What can hang from each mark
zetab: gosu subone
gosu: vutilel
vusuz: rugam vutilel
vutilel: gosu subone vusuz
vuraf: rugam vutilel
subone: zetab
rugam: vuraf vusuz
sude: rugam

Each row was made from one small tree. Brackets hold a mark, then the marks that hang from it, in alphabetical order. Every link used is in the known rows. Write each row's tree.
Known rows
{vutilel gosu subone vusuz}: [ 1.32 -4.05  1.73 -1.71  0.43 -2.25  1.77  0.79 -1.89 -0.87 -0.08 -2.78
  2.70 -0.43 -4.72  1.13 -2.17 -1.58]
{rugam {vusuz vutilel}}: [-1.86  3.55 -0.67 -5.02  1.28 -2.97 -1.25 -2.79  0.89 -2.00 -2.46 -2.04
 -2.97 -2.01  4.58  3.79  0.32 -0.23]
{vusuz {rugam vuraf} vutilel}: [-4.78  2.00 -0.21  1.03  2.76  0.25 -1.24 -4.27  3.87 -3.24 -2.63 -0.08
 -4.04 -1.26  4.86 -0.60 -2.02 -0.34]
{zetab {gosu {vutilel vusuz}} subone}: [ 0.45  5.00  4.29 -1.57 -1.26 -2.85  3.57  0.01  0.38 -4.14  0.02 -1.40
  1.89 -8.92  3.64  1.96 -3.40  6.12]
{subone {zetab gosu}}: [-3.63  2.77 -2.75 -0.68 -0.31 -4.82  1.15  4.35 -0.20 -1.82 -2.82  0.74
  0.36 -0.70  1.24  0.58 -1.99  0.19]
{vuraf {rugam {vusuz {vutilel gosu subone}}}}: [-0.37 -0.42 -2.40 -1.49  1.18 -0.59 -1.63 -2.96  0.59 -0.37 -1.13 -1.75
 -2.32 -0.79 -2.49  3.62  0.12 -2.80]
{gosu {vutilel vusuz}}: [-0.40  1.16  1.67 -4.22  1.19 -3.16  2.75  1.27 -0.32 -4.43  0.07 -5.41
  2.47 -4.49  3.37  1.26 -1.02  0.06]
{gosu {vutilel {subone zetab} {vusuz {rugam vuraf}}}}: [-3.15 -1.91  1.41  0.06  5.73  2.02  1.61  0.65 -1.21 -4.21 -0.56 -0.78
  1.63 -0.43  0.87 -2.84 -2.28 -1.17]
{rugam {vuraf {vutilel gosu}} vusuz}: [-3.73  0.26 -1.61 -1.66 -0.12  1.99 -0.88 -2.83  1.80 -1.02 -0.46 -2.42
 -0.46 -1.44  1.15  1.43 -1.94 -4.92]
{sude rugam}: [-4.61  3.01  0.44  0.73 -1.64 -3.06  0.72  1.99  2.46 -3.19 -0.62 -3.61
 -0.13 -3.25  4.66  0.03 -3.96 -0.78]
{gosu {vutilel subone}}: [-1.86  1.29  0.33 -1.03  4.87 -2.94 -0.40  0.33 -0.49 -3.42 -0.56 -2.19
 -1.60 -5.65  2.80  1.85 -1.57 -0.73]
{gosu {vutilel subone {vusuz {rugam vuraf}}}}: [-2.92 -1.90  3.57  1.26  5.35  1.84  1.51 -2.07 -0.68 -4.29 -0.73 -1.33
  0.95 -3.32  1.81 -1.64 -2.74 -0.31]
{vusuz rugam vutilel}: [-3.02  1.26 -0.44 -0.11  1.65 -3.10 -0.01 -1.63  4.80 -3.35 -1.38 -0.51
 -3.94  0.18  3.33  1.16 -1.40  0.40]
{vusuz {vutilel subone}}: [-1.16  1.98 -0.67 -2.32  4.28 -3.96 -1.93 -1.51  0.70 -1.07 -2.24 -1.51
 -4.86 -2.31  1.81  3.46 -0.33  0.09]
{rugam vuraf {vusuz {vutilel gosu subone}}}: [-1.33  0.40  1.05 -2.06  2.48  2.39 -2.77 -5.39 -1.43 -0.69 -2.44  0.65
 -3.07 -2.57  0.84  2.35 -0.48 -1.53]
{vuraf {rugam vusuz} {vutilel gosu subone}}: [-2.06 -1.96 -4.38 -0.15  1.34 -0.51 -0.65 -0.89  1.99  0.43  0.63 -3.59
 -0.71  0.01 -4.41  3.10 -1.25 -6.06]
{vutilel gosu vusuz}: [ 0.79 -2.56  1.23 -2.71 -2.38 -2.57  2.65  1.10 -0.20 -1.90  0.13 -4.21
  3.59 -0.26 -2.42  0.59 -2.23 -1.56]
{vuraf {vutilel gosu subone vusuz}}: [ 0.80 -3.65 -0.15 -2.03  0.95 -1.94  1.85  1.86  1.07 -0.03  1.11 -4.27
  0.69  0.77 -5.30  2.89 -1.32 -2.90]
{sude {rugam {vusuz vutilel}}}: [-3.41  5.05  1.35 -2.83 -1.60 -1.73 -0.48 -0.95  2.31 -3.10 -1.45 -2.67
 -2.82 -3.09  6.73  3.02 -1.15  0.88]
{rugam vusuz}: [-3.15  1.66 -0.74 -3.29  0.98 -3.18 -0.35 -1.51 -0.62 -1.77 -1.91 -2.27
  0.75 -2.20  3.10  1.55 -2.05 -2.35]

Which tree is each row?
[-1.02 -2.46 -1.37  0.70  2.36 -1.05 -0.34  0.81  2.76 -2.07 -0.32  2.29
 -3.14  4.45 -3.20  0.48 -1.06 -0.92]
{vusuz rugam {vutilel gosu {subone zetab}}}
[-0.28 -6.15  0.70  0.28  1.06 -0.91  2.77  2.89 -0.17 -1.90  0.47  0.18
  3.06  5.39 -6.58 -1.65 -2.85 -2.22]
{vutilel gosu {subone zetab} {vusuz rugam}}
[-3.07  2.57  0.45 -2.93  4.98  0.81 -3.29 -5.45 -1.73 -0.81 -3.77  0.01
 -4.12 -3.60  3.96  2.57 -0.45 -1.00]
{rugam vuraf {vusuz {vutilel subone}}}
[-2.84 -0.71 -0.31 -1.86  4.58 -0.13  0.17 -0.93 -0.18  0.07 -1.38 -4.46
 -0.54 -1.87 -0.51  1.03 -1.84 -3.14]
{rugam {vuraf {vutilel subone vusuz}}}
[-0.71 -5.71 -1.26 -0.13  1.66 -0.73  2.79  3.89  2.77 -1.10  1.62 -1.30
  1.18  6.40 -7.12 -0.20 -2.09 -3.61]
{vuraf {vutilel gosu {subone zetab} {vusuz rugam}}}
[-2.26 -1.86 -6.53 -1.28  1.79 -0.35 -0.52  1.87  1.47  0.55  0.68 -2.75
  0.01  3.17 -5.41  1.89 -0.96 -6.94]
{vuraf {rugam vusuz} {vutilel gosu {subone zetab}}}
[-4.34 -3.31 -0.73  4.39  3.17  2.36 -0.62 -2.26  4.19 -1.31  0.20  0.39
 -2.55  0.75 -2.42 -0.60 -3.52 -4.20]
{vusuz {rugam {vuraf {vutilel gosu subone}}}}
[-3.47 -1.22 -2.98 -1.90  3.18  2.44 -1.65 -0.53 -0.60  0.27 -0.65 -0.29
 -0.99  1.47 -2.22  0.74 -1.59 -5.81]
{rugam {vuraf {vutilel gosu {subone zetab}}} vusuz}
[-0.82 -2.56  0.94  1.77  1.91 -1.16 -0.50 -1.85  3.40 -2.17 -0.49  1.55
 -3.90  1.35 -2.11  1.78 -1.40 -0.09]
{vusuz rugam {vutilel gosu subone}}
[-4.98  2.04  0.36  1.29  0.25  0.72  2.09  5.17  0.02 -0.91 -1.50 -1.87
  0.03 -0.92  0.28  0.22 -2.76  0.11]
{sude {rugam {vuraf {vutilel {subone {zetab gosu}} vusuz}}}}
[ 0.11 -0.51  2.18 -3.17  3.94 -2.72  1.73  1.06 -2.00 -3.26 -0.22 -4.03
  1.48 -4.53  1.09  1.89 -1.10  0.19]
{gosu {vutilel subone vusuz}}
[-2.85 -1.56  0.16  0.13 -0.34  2.87  1.56  3.61  0.85 -0.92  1.04 -3.78
  1.16  1.37 -2.38 -0.98 -3.05 -3.44]
{sude {rugam {vuraf {vutilel gosu {subone zetab} vusuz}}}}
[-2.02 -5.45  0.90  1.50  2.28  2.47  1.60  0.29 -1.22 -1.70 -0.59  0.69
  3.04  3.78 -5.10 -3.54 -3.54 -2.86]
{vutilel gosu {subone zetab} {vusuz {rugam vuraf}}}
[-0.85  2.85  5.15  1.57 -1.01 -1.70  4.48 -0.46  2.76 -5.28  0.50  0.78
  1.91 -6.23  2.88  0.03 -4.42  6.42]
{zetab {gosu {vutilel {vusuz rugam}}} subone}
[-4.44  0.78 -0.44 -0.72  2.19  1.27  1.11  3.50  0.41 -0.95 -0.30 -4.50
  0.07  0.23  0.65 -1.07 -2.94 -2.88]
{sude {rugam {vuraf {vutilel {subone zetab} vusuz}}}}
[-1.73 -3.88  2.15  0.70  3.14 -2.49  2.04  0.13  0.01 -2.09 -0.91 -1.30
  1.56  1.22 -2.46 -0.52 -3.15 -0.75]
{vutilel subone {vusuz rugam}}
[-1.56 -1.53 -0.51 -1.93 -0.74  0.98  1.70 -0.66  1.84 -1.07  0.30 -5.22
  1.47 -0.59 -1.27  0.36 -2.08 -3.70]
{rugam {vuraf {vutilel gosu vusuz}}}
